Each row was made from one small tree. The marks that hang from a mark follow it in brackets, in the order of their numbers. Every link used is in the known rows. Write each row's tree.
Known rows:
K_616(K_756(K_574(K_605))): -2.806  0.317  1.425  -2.317  -0.320  -1.547  -0.761  -0.949  0.680  2.679  1.433  0.225  0.332  -0.375  1.771  -0.032  -0.058  1.622  -0.518  0.064
K_9(K_747(K_282 K_605(K_574))): 2.908  -0.433  0.832  0.494  1.512  -4.107  -0.079  -0.652  0.673  -0.132  -0.978  0.099  -0.334  -0.352  -1.820  0.034  -0.198  1.230  0.252  1.190
K_605(K_574): 0.277  0.961  0.640  0.973  0.066  -1.766  0.794  0.360  0.610  -1.743  -1.386  0.800  0.099  -0.855  -1.625  -0.296  -0.156  1.294  -0.549  1.444
K_616(K_756): -0.558  -0.753  1.173  -0.808  -0.536  -1.101  0.554  0.112  -0.155  0.098  0.076  0.449  0.802  -1.559  -0.399  0.095  -0.037  0.610  -0.758  3.011
K_605(K_66 K_574(K_756) K_747(K_9)): 0.555  -0.608  -1.049  0.313  -0.075  1.596  -0.186  0.214  -0.230  0.527  -1.122  0.153  -0.024  1.472  0.547  -1.058  -0.241  -2.882  0.211  2.770
K_574(K_756): 0.779  0.853  0.340  -0.463  1.125  -1.331  1.050  0.618  -0.352  -0.409  -0.409  2.578  0.891  -0.609  -0.916  -0.742  -0.170  -0.756  -0.370  0.751
K_66(K_605(K_574(K_756(K_616)) K_747)): 0.022  0.666  -0.093  -0.465  0.815  -0.227  0.407  0.751  0.269  -0.823  -1.716  2.605  -0.189  -2.037  0.590  -0.610  0.400  -1.811  -0.491  -1.060
K_605(K_66 K_574(K_756) K_747): 0.503  -0.341  -0.677  -0.642  -0.102  1.563  -0.483  0.449  -0.903  -1.451  -1.079  1.111  -0.283  0.644  -1.060  -0.406  -0.191  -2.330  -0.352  3.970
K_66(K_605(K_574 K_747(K_9))): -0.422  1.055  -0.598  2.055  -0.322  0.008  1.542  0.613  0.703  -1.035  -1.966  -0.568  0.651  -0.141  -0.178  -0.755  0.121  0.857  0.771  -4.685
K_66(K_605): -0.162  1.640  0.030  0.502  0.034  0.063  1.824  0.511  0.213  -2.568  -1.316  0.141  1.087  -1.723  -1.314  -0.252  0.259  2.765  0.014  -5.805
K_756(K_574(K_605(K_66)) K_616): -2.047  0.109  0.183  -1.575  -0.711  2.487  -1.918  -0.777  0.734  1.977  2.065  -1.216  -0.998  -0.152  3.491  0.527  0.293  0.749  -0.734  -3.663
K_756(K_574(K_605(K_747)) K_616): -2.933  0.781  0.547  -0.244  -0.307  0.899  -1.500  0.480  0.031  2.356  2.929  0.068  -0.555  0.173  3.124  1.133  0.342  -0.455  -0.024  -3.488
K_574(K_605 K_756): -0.516  1.272  0.360  -0.937  1.156  -1.366  1.186  -0.128  0.168  0.348  0.090  2.163  0.492  1.558  -1.160  -0.783  -0.402  0.047  -0.049  -1.371
K_66(K_605(K_747)): -0.748  1.143  -0.379  0.941  -0.525  1.234  1.312  1.228  -0.817  -2.523  -0.472  -0.117  1.062  -0.867  -1.499  0.473  0.268  1.256  0.466  -5.678
K_9(K_747(K_605)): 2.002  0.412  0.744  0.602  1.600  -2.021  0.107  0.781  -0.559  -0.982  -0.102  0.256  0.855  -0.912  -0.862  0.778  -0.194  0.843  0.201  -6.310
K_616(K_756(K_574(K_605(K_747)))): -3.344  -0.087  1.032  -1.950  -0.721  -0.290  -1.318  -0.199  -0.207  2.591  2.280  -0.176  0.345  0.489  1.813  0.561  -0.014  0.204  -0.020  0.436
K_756(K_574): -0.764  1.523  0.716  -0.032  0.051  -0.692  -0.471  0.564  0.104  0.432  0.993  0.558  0.727  -1.635  1.149  -0.007  0.192  1.380  -0.242  -1.867
K_605(K_66 K_574(K_756(K_616))): 1.159  -0.752  0.043  -1.282  0.378  0.871  -0.749  -0.265  0.528  -0.123  -1.290  1.623  -0.994  -1.429  1.163  -0.702  0.102  -2.083  -1.370  3.525
K_616(K_756(K_574)): -1.577  -0.016  1.396  -1.733  -0.348  -1.368  -0.871  -0.124  0.182  1.915  1.152  0.591  0.764  -2.493  1.928  -0.192  0.178  0.666  -0.750  1.936
K_747(K_9 K_282 K_605(K_574(K_756))): 2.019  0.057  0.108  1.570  2.036  -3.865  1.436  -1.059  0.841  1.193  -1.113  1.588  -0.192  -0.712  -0.041  -1.175  -0.356  -0.902  0.187  4.781
K_574(K_605(K_66) K_756): -0.257  0.232  -0.451  -1.787  0.360  1.239  0.390  -0.665  -0.166  -0.086  0.021  0.717  -0.056  2.166  -0.791  -0.635  -0.431  -0.092  -0.282  -0.949
K_605(K_747): -0.467  0.466  0.063  1.399  -0.504  0.463  0.469  1.558  -1.223  -1.362  0.978  0.179  0.689  0.174  -1.141  0.930  -0.006  -0.331  0.229  -0.556

Write each row's tree:
-0.620  0.397  0.616  -1.317  1.143  -0.817  0.466  -0.082  0.564  1.578  0.632  2.335  -0.320  0.392  1.077  -0.348  -0.101  -1.043  -0.630  -1.230
K_574(K_605 K_756(K_616))
0.766  0.407  -0.472  -0.509  0.529  -1.607  1.223  -0.308  0.337  -0.977  -1.767  1.811  -0.035  -0.165  -1.979  -1.230  0.167  -0.377  0.457  4.157
K_66(K_605(K_574(K_756) K_747(K_282)))
0.780  0.222  0.860  -0.555  1.177  -1.755  0.157  0.292  0.881  0.443  -1.213  3.140  -0.535  -1.997  0.834  -0.772  0.094  -1.922  -1.199  2.793
K_605(K_574(K_756(K_616)))
2.649  -0.580  0.600  0.558  1.361  -2.756  0.079  -0.250  -0.089  0.368  0.316  -0.320  0.278  -0.257  -1.396  0.569  -0.045  1.142  0.603  -0.985
K_9(K_747(K_282 K_605))
1.248  -0.342  0.060  2.850  0.731  -2.007  1.414  -0.531  0.129  0.627  0.710  -0.882  0.204  -0.701  0.320  0.395  -0.129  0.930  0.635  0.405
K_747(K_9 K_282 K_605)
-0.192  -0.394  -0.564  0.620  -1.170  2.240  -0.614  0.501  -0.731  -2.257  -0.495  -1.156  -0.514  0.490  -1.187  0.583  -0.062  -0.383  -0.213  2.141
K_605(K_66 K_574 K_747)
-1.013  -0.937  -0.565  -1.596  -0.159  2.983  -0.929  0.074  -0.798  1.008  1.503  0.558  -0.803  1.859  1.253  0.614  -0.046  -2.695  -0.324  -0.011
K_574(K_605(K_66 K_747) K_756(K_616))
1.242  0.167  0.629  1.959  0.838  -3.360  0.854  -0.808  0.343  -1.561  -0.634  0.373  -0.667  -1.642  -1.785  0.525  -0.183  1.595  -0.242  4.651
K_747(K_282 K_605(K_574))
-3.080  -1.085  0.200  -2.701  -1.691  2.333  -2.287  -0.782  -0.589  1.995  2.211  -1.806  -0.180  0.985  2.111  0.664  -0.027  0.015  -0.271  1.056
K_616(K_756(K_574(K_605(K_66 K_747))))
-0.453  -0.536  -0.140  -2.097  0.330  1.883  -0.437  -0.675  0.202  1.070  0.664  0.780  -0.777  0.849  1.397  -0.199  -0.084  -1.277  -0.850  -0.840
K_574(K_605(K_66) K_756(K_616))
0.506  -0.730  -0.317  2.160  -0.640  -1.199  0.658  -0.192  0.744  1.369  -0.179  -1.134  -0.327  1.356  -0.494  -0.408  -0.016  -0.465  0.983  4.971
K_605(K_574 K_747(K_9 K_282))
3.054  -0.309  -0.106  -1.521  2.112  -1.213  -0.925  -0.243  -0.148  -1.084  -2.143  1.353  -0.039  -0.356  -0.703  -0.565  -0.413  -1.120  -0.454  -1.592
K_9(K_747(K_605(K_66 K_574(K_756))))
2.798  -1.645  -0.239  -0.458  0.450  0.097  -0.848  -0.821  -0.506  -0.141  0.317  -1.835  -0.226  0.250  -0.985  0.686  -0.091  0.961  0.376  -0.430
K_9(K_747(K_282 K_605(K_66)))
0.517  -1.861  -1.228  1.233  -1.572  2.652  0.014  -0.314  -0.508  1.340  1.219  -2.936  -0.062  2.128  0.324  0.230  0.082  -0.878  1.013  2.992
K_605(K_66 K_747(K_9 K_282))
0.588  -1.433  -0.745  0.347  -1.533  1.319  -0.701  -0.488  -0.264  -1.065  0.006  -1.779  -1.126  1.239  -1.702  0.391  0.059  -0.243  0.154  7.249
K_605(K_66 K_574 K_747(K_282))
-0.691  0.841  -0.726  1.920  -0.467  1.219  1.615  1.007  -0.117  -0.689  -0.570  -0.950  1.259  -0.130  0.307  -0.143  0.212  0.754  1.041  -7.095
K_66(K_605(K_747(K_9)))
-2.524  0.547  -0.544  -0.898  -1.143  2.940  -1.764  -0.074  -0.713  0.719  2.316  -1.866  -0.271  1.919  1.249  0.801  0.011  0.548  0.280  -2.680
K_756(K_574(K_605(K_66 K_747)))
-2.698  -0.264  -0.211  -1.059  -1.168  3.540  -2.423  -0.042  -0.304  1.946  2.901  -1.640  -0.988  0.812  3.470  1.348  0.342  -0.698  -0.290  -3.015
K_756(K_574(K_605(K_66 K_747)) K_616)
-0.027  0.270  -0.489  0.967  -0.769  0.436  1.290  0.217  -0.364  -1.421  0.049  -0.750  0.372  -0.271  -1.787  0.382  0.397  1.377  0.925  -0.076
K_66(K_605(K_747(K_282)))
2.174  -0.523  -0.082  -0.200  0.740  0.536  -0.826  0.248  -0.891  -1.421  -0.244  -1.280  0.354  -0.447  -0.563  0.932  -0.200  0.716  -0.081  -5.553
K_9(K_747(K_605(K_66)))
-0.058  -0.653  -0.898  1.476  -1.128  2.053  -0.281  0.342  -0.062  -0.434  -0.793  -2.013  -0.207  1.305  0.358  -0.069  -0.119  -0.815  0.304  0.315
K_605(K_66 K_574 K_747(K_9))
-0.602  1.410  -0.238  1.274  -0.395  -0.086  0.894  0.824  0.074  -3.057  -1.747  0.119  0.298  -1.033  -1.872  -0.044  0.170  1.424  0.186  -2.927
K_66(K_605(K_574 K_747))
0.304  0.038  -0.735  1.828  -0.590  -0.668  1.432  -0.448  1.133  0.005  -1.551  -1.266  0.102  0.469  -0.690  -0.893  0.252  0.994  1.305  0.160
K_66(K_605(K_574 K_747(K_9 K_282)))
0.731  -1.661  -1.069  1.478  -1.509  1.464  -0.385  -0.703  0.383  0.843  -0.174  -2.651  -0.747  2.000  -0.190  -0.298  0.004  -0.730  0.744  5.358
K_605(K_66 K_574 K_747(K_9 K_282))
